Each row was made from one walk, in order. Every step used is in the known rows, and no mark comes twice. Write each row's walk.
Known rows
v b s f: [ 2.156  3.835  2.647  2.693 -2.146 -5.461  4.194 -5.205  0.192  1.749
  0.278  0.911 -0.833 -0.915 -5.159  4.169 -4.422  1.147 -3.453]
f v: [ 0.565 -0.123  1.694 -2.573 -2.415 -0.036  0.207  5.912  0.091  0.874
  0.161  2.024 -1.964 -2.763 -1.513  2.588 -2.029  5.553 -0.318]
v d: [-0.616 -0.042  2.063  0.017  0.115 -0.924  3.279 -0.085 -0.340  1.478
  2.223  5.983 -1.063 -5.160 -1.520  2.963 -2.967  2.114  1.592]
v b: [ 0.025  0.308  2.524 -0.430 -0.667 -2.015  0.606 -0.980 -0.772  1.780
  1.150  1.744  1.157 -2.424 -1.585  3.721 -2.190  3.094 -4.083]
f v b: [ 0.823  0.069  4.660 -1.744 -2.199 -0.426  0.658  3.949 -0.057  1.929
  0.885  2.113  0.408 -2.397 -2.575  4.533 -3.298  7.385 -4.652]
u s f b v: [ 1.478  1.529  2.576 -0.433 -4.448  1.666  4.181  2.182 -2.593  0.942
 -1.616  1.128 -8.750 -2.109 -2.673  5.273 -4.989  4.693 -3.687]
s f v b u: [ 2.533  3.900  3.562 -0.425 -2.553 -2.724  3.619  0.986 -1.524  1.389
  2.483 -1.588 -2.408 -1.554 -2.313  7.134 -4.714  8.161 -5.469]
b s f v d: [ 2.708  2.518  3.508  1.942 -4.043 -2.568  6.949  0.858  1.553  1.752
  0.145  4.900 -4.463 -3.991 -5.819  5.089 -6.369  3.848  1.516]
b s f: [ 1.937  3.499 -0.157  1.482 -1.822 -4.954  3.292 -3.731  0.782  0.404
 -0.398  1.048 -3.090 -0.867 -4.168  2.480 -2.948 -0.904  1.309]
s b v: [ 0.837  0.460  2.996 -1.721 -3.533  0.828  4.559  1.834  0.871 -2.560
  2.023  0.680 -3.095  0.982 -0.399  4.412 -2.035  4.182 -0.027]
f b: [-0.591 -1.070  2.238 -2.105 -2.981 -0.918 -0.220  0.484  0.251  1.233
 -0.372  3.517 -4.352  0.267 -2.431  3.409 -1.097  1.786 -3.173]
u b: [-1.689 -0.815  0.519 -2.462 -1.311 -1.884  1.422  0.348 -1.700  2.783
 -0.951  2.103 -4.592 -1.854 -2.237  2.969 -1.670  2.655 -4.012]
u v: [-0.003  0.652 -1.032 -2.252 -0.560 -0.926  0.137 -0.963 -2.090  1.239
  1.252  1.545 -3.465 -4.298 -2.006  2.032 -0.485  2.029 -0.914]
f v b s d: [ 2.201 -0.684  6.389  0.698 -2.749 -0.884  4.832  2.769 -0.898 -3.385
  0.411  2.069 -1.512 -3.131 -7.610  5.003 -6.005  3.651 -4.038]
s b: [-0.388 -0.108  0.426 -2.045 -2.840 -2.090  1.925 -1.567  0.180  0.600
  1.462  0.007 -4.206  1.501  0.409  2.807 -0.776  0.408  1.838]
b u: [ 0.308  0.841  1.746 -0.235  1.136 -1.543  0.805  0.258 -1.344 -2.226
  1.447  0.322 -1.439 -2.075 -1.947  2.726 -1.950  2.972 -1.010]
v b u s: [ 0.094 -0.008  3.245  2.664  1.739  0.371  1.904  0.821 -4.600  0.021
 -1.051 -1.535 -2.519 -3.755 -3.832  4.042 -5.350  3.760 -4.831]
u b s f v d: [ 1.076  1.391  4.136  0.908 -4.759 -2.779  9.048  0.645  0.487  3.674
 -1.629  5.150 -8.122 -3.212 -7.581  6.353 -6.884  5.342 -2.601]

Which walk is each row?
[-1.066 -1.017  2.868  0.801 -1.267 -2.196  3.580 -0.474  0.374  0.858
 -3.233  2.842 -4.884 -1.065 -7.680  2.327 -3.221  1.172 -3.725]
u b s
[ 1.392  1.076  3.766  0.929 -4.268  2.408  7.578  1.665 -2.327  1.932
 -1.120  5.032 -8.995 -4.856 -3.520  6.901 -6.874  4.968 -2.048]
u s f b v d
[-0.427 -0.643  3.236 -2.252 -2.137  0.729  4.331  3.657 -0.941 -0.394
 -0.834  3.060 -3.253 -2.570 -3.207  4.324 -2.702  6.872 -4.992]
u b v
[ 0.009 -0.726  4.218  1.359 -2.659  3.299  8.265  2.825 -2.175 -0.769
 -0.161  3.145 -6.902 -3.888 -2.403  5.145 -5.874  3.771  2.304]
u s b v d
[ 0.658  0.599  4.603  2.356 -0.522 -3.140  2.299 -1.985  1.039 -0.155
 -0.881  2.287  1.387 -1.119 -6.652  3.078 -4.203  1.401 -4.245]
v b s
[ 3.485  3.210  1.740  0.256 -4.225 -3.325  3.742  1.569  1.065  0.938
 -1.130  0.711 -4.222 -0.885 -5.230  3.559 -4.383  3.173  0.206]
b s f v
[ 0.256  0.566  2.198 -0.024  1.123 -0.354  4.676 -1.576 -2.266 -1.116
  3.563  2.611 -4.224 -6.630 -3.662  4.836 -3.239  4.736 -1.131]
b u v d
[ 0.696  1.743  0.224 -2.571 -4.092 -3.617  1.537 -2.569 -0.597  3.020
  1.284  2.278 -6.521  0.585 -0.801  5.048 -1.760  1.208 -2.704]
s f b
[ 0.545 -0.251  4.929  2.163 -1.116 -2.810  4.612 -2.717 -1.501 -3.675
  1.311  2.043 -0.764 -2.820 -6.979  3.428 -5.081 -0.611 -3.491]
v b s d
[-0.030 -0.466  0.934  1.262  1.744  1.326  2.964  1.586 -6.908 -4.647
  0.483 -2.069 -7.278 -5.719 -3.700  2.698 -4.370 -0.190 -0.217]
b u s d
[ 0.535 -0.874  4.993 -2.285 -4.244  1.588  2.249  3.997  1.318 -2.241
 -0.175  4.242 -3.220 -0.517 -2.910  5.251 -2.623  6.145 -4.746]
f b v
[ 1.041  0.256  4.408  0.004 -0.891  1.593  5.769  3.154  0.363 -2.166
  1.891  6.542 -0.037 -5.529 -1.944  4.231 -4.388  6.013  0.319]
b v d
[ 0.570  0.819  0.649 -1.442  0.909 -1.012  1.207 -0.954 -2.709 -1.564
  1.956 -1.022 -3.851 -4.193 -3.074  3.306 -0.730  3.964 -2.233]
b u v
[ 2.834  3.902  1.533  1.299 -2.854 -4.893  4.639 -6.380 -1.116  2.763
  0.814 -0.257 -3.496 -2.828 -6.603  4.716 -3.923  1.567 -4.490]
u v b s f
[ 1.402  1.688  2.155 -0.522 -5.055 -3.123  5.334  1.377  0.081  3.136
 -2.434  1.111 -7.808 -0.252 -7.054  4.788 -4.938  4.806 -3.863]
u b s f v
[ 0.331 -0.521  2.350 -0.298 -2.843  3.494  4.564  2.849 -2.601 -1.755
 -0.808 -0.629 -6.603 -1.062 -1.480  3.453 -4.277  3.378  0.780]
u s b v
[ 1.351  0.060  4.149  1.042 -1.465 -2.222  5.109 -3.347 -2.817 -2.491
  2.288  0.502 -3.516 -4.969 -7.987  4.319 -4.317  0.575 -4.542]
u v b s d
[ 1.498  0.747  3.932  1.264 -1.281 -2.468  2.746 -3.314 -0.458  0.316
 -0.304  1.242 -1.128 -3.018 -7.320  3.301 -3.273  1.957 -5.359]
u v b s
[-0.201  0.465  2.781 -0.421 -1.203 -1.025  7.093 -3.644 -1.769 -0.927
  4.739  0.664 -7.473 -3.183 -2.343  6.456 -2.859  3.450  0.084]
s b u v d
[ 0.965  0.297  5.798 -0.613 -1.160 -0.421  1.972  4.038 -0.605 -0.872
  1.344 -0.119 -0.336 -1.990 -3.530  6.182 -3.913  8.866 -5.982]
f v b u
[ 0.312 -1.282  6.988 -0.523 -4.096  2.008  5.757  3.300  1.143 -1.166
  1.007  8.017 -3.613 -3.889 -3.136  6.481 -4.149  6.768 -3.572]
f b v d
[ 0.936 -0.286  2.183  1.492 -0.985 -2.371  3.637 -1.300 -1.094 -5.365
  0.740  2.287 -3.061 -2.945 -6.058  1.995 -3.394 -2.235  0.854]
b s d
[-0.840 -1.001  5.400 -0.684 -1.997  1.647  7.851  2.958 -0.727 -0.146
  0.521  6.832 -3.664 -5.424 -3.591  5.828 -4.858  7.032 -3.876]
u b v d
[ 0.554  1.903  0.350  0.499 -2.801 -5.033  5.413 -3.670 -0.771  2.816
 -1.631  1.210 -6.629 -0.368 -6.475  3.462 -4.004  0.592 -3.133]
u b s f
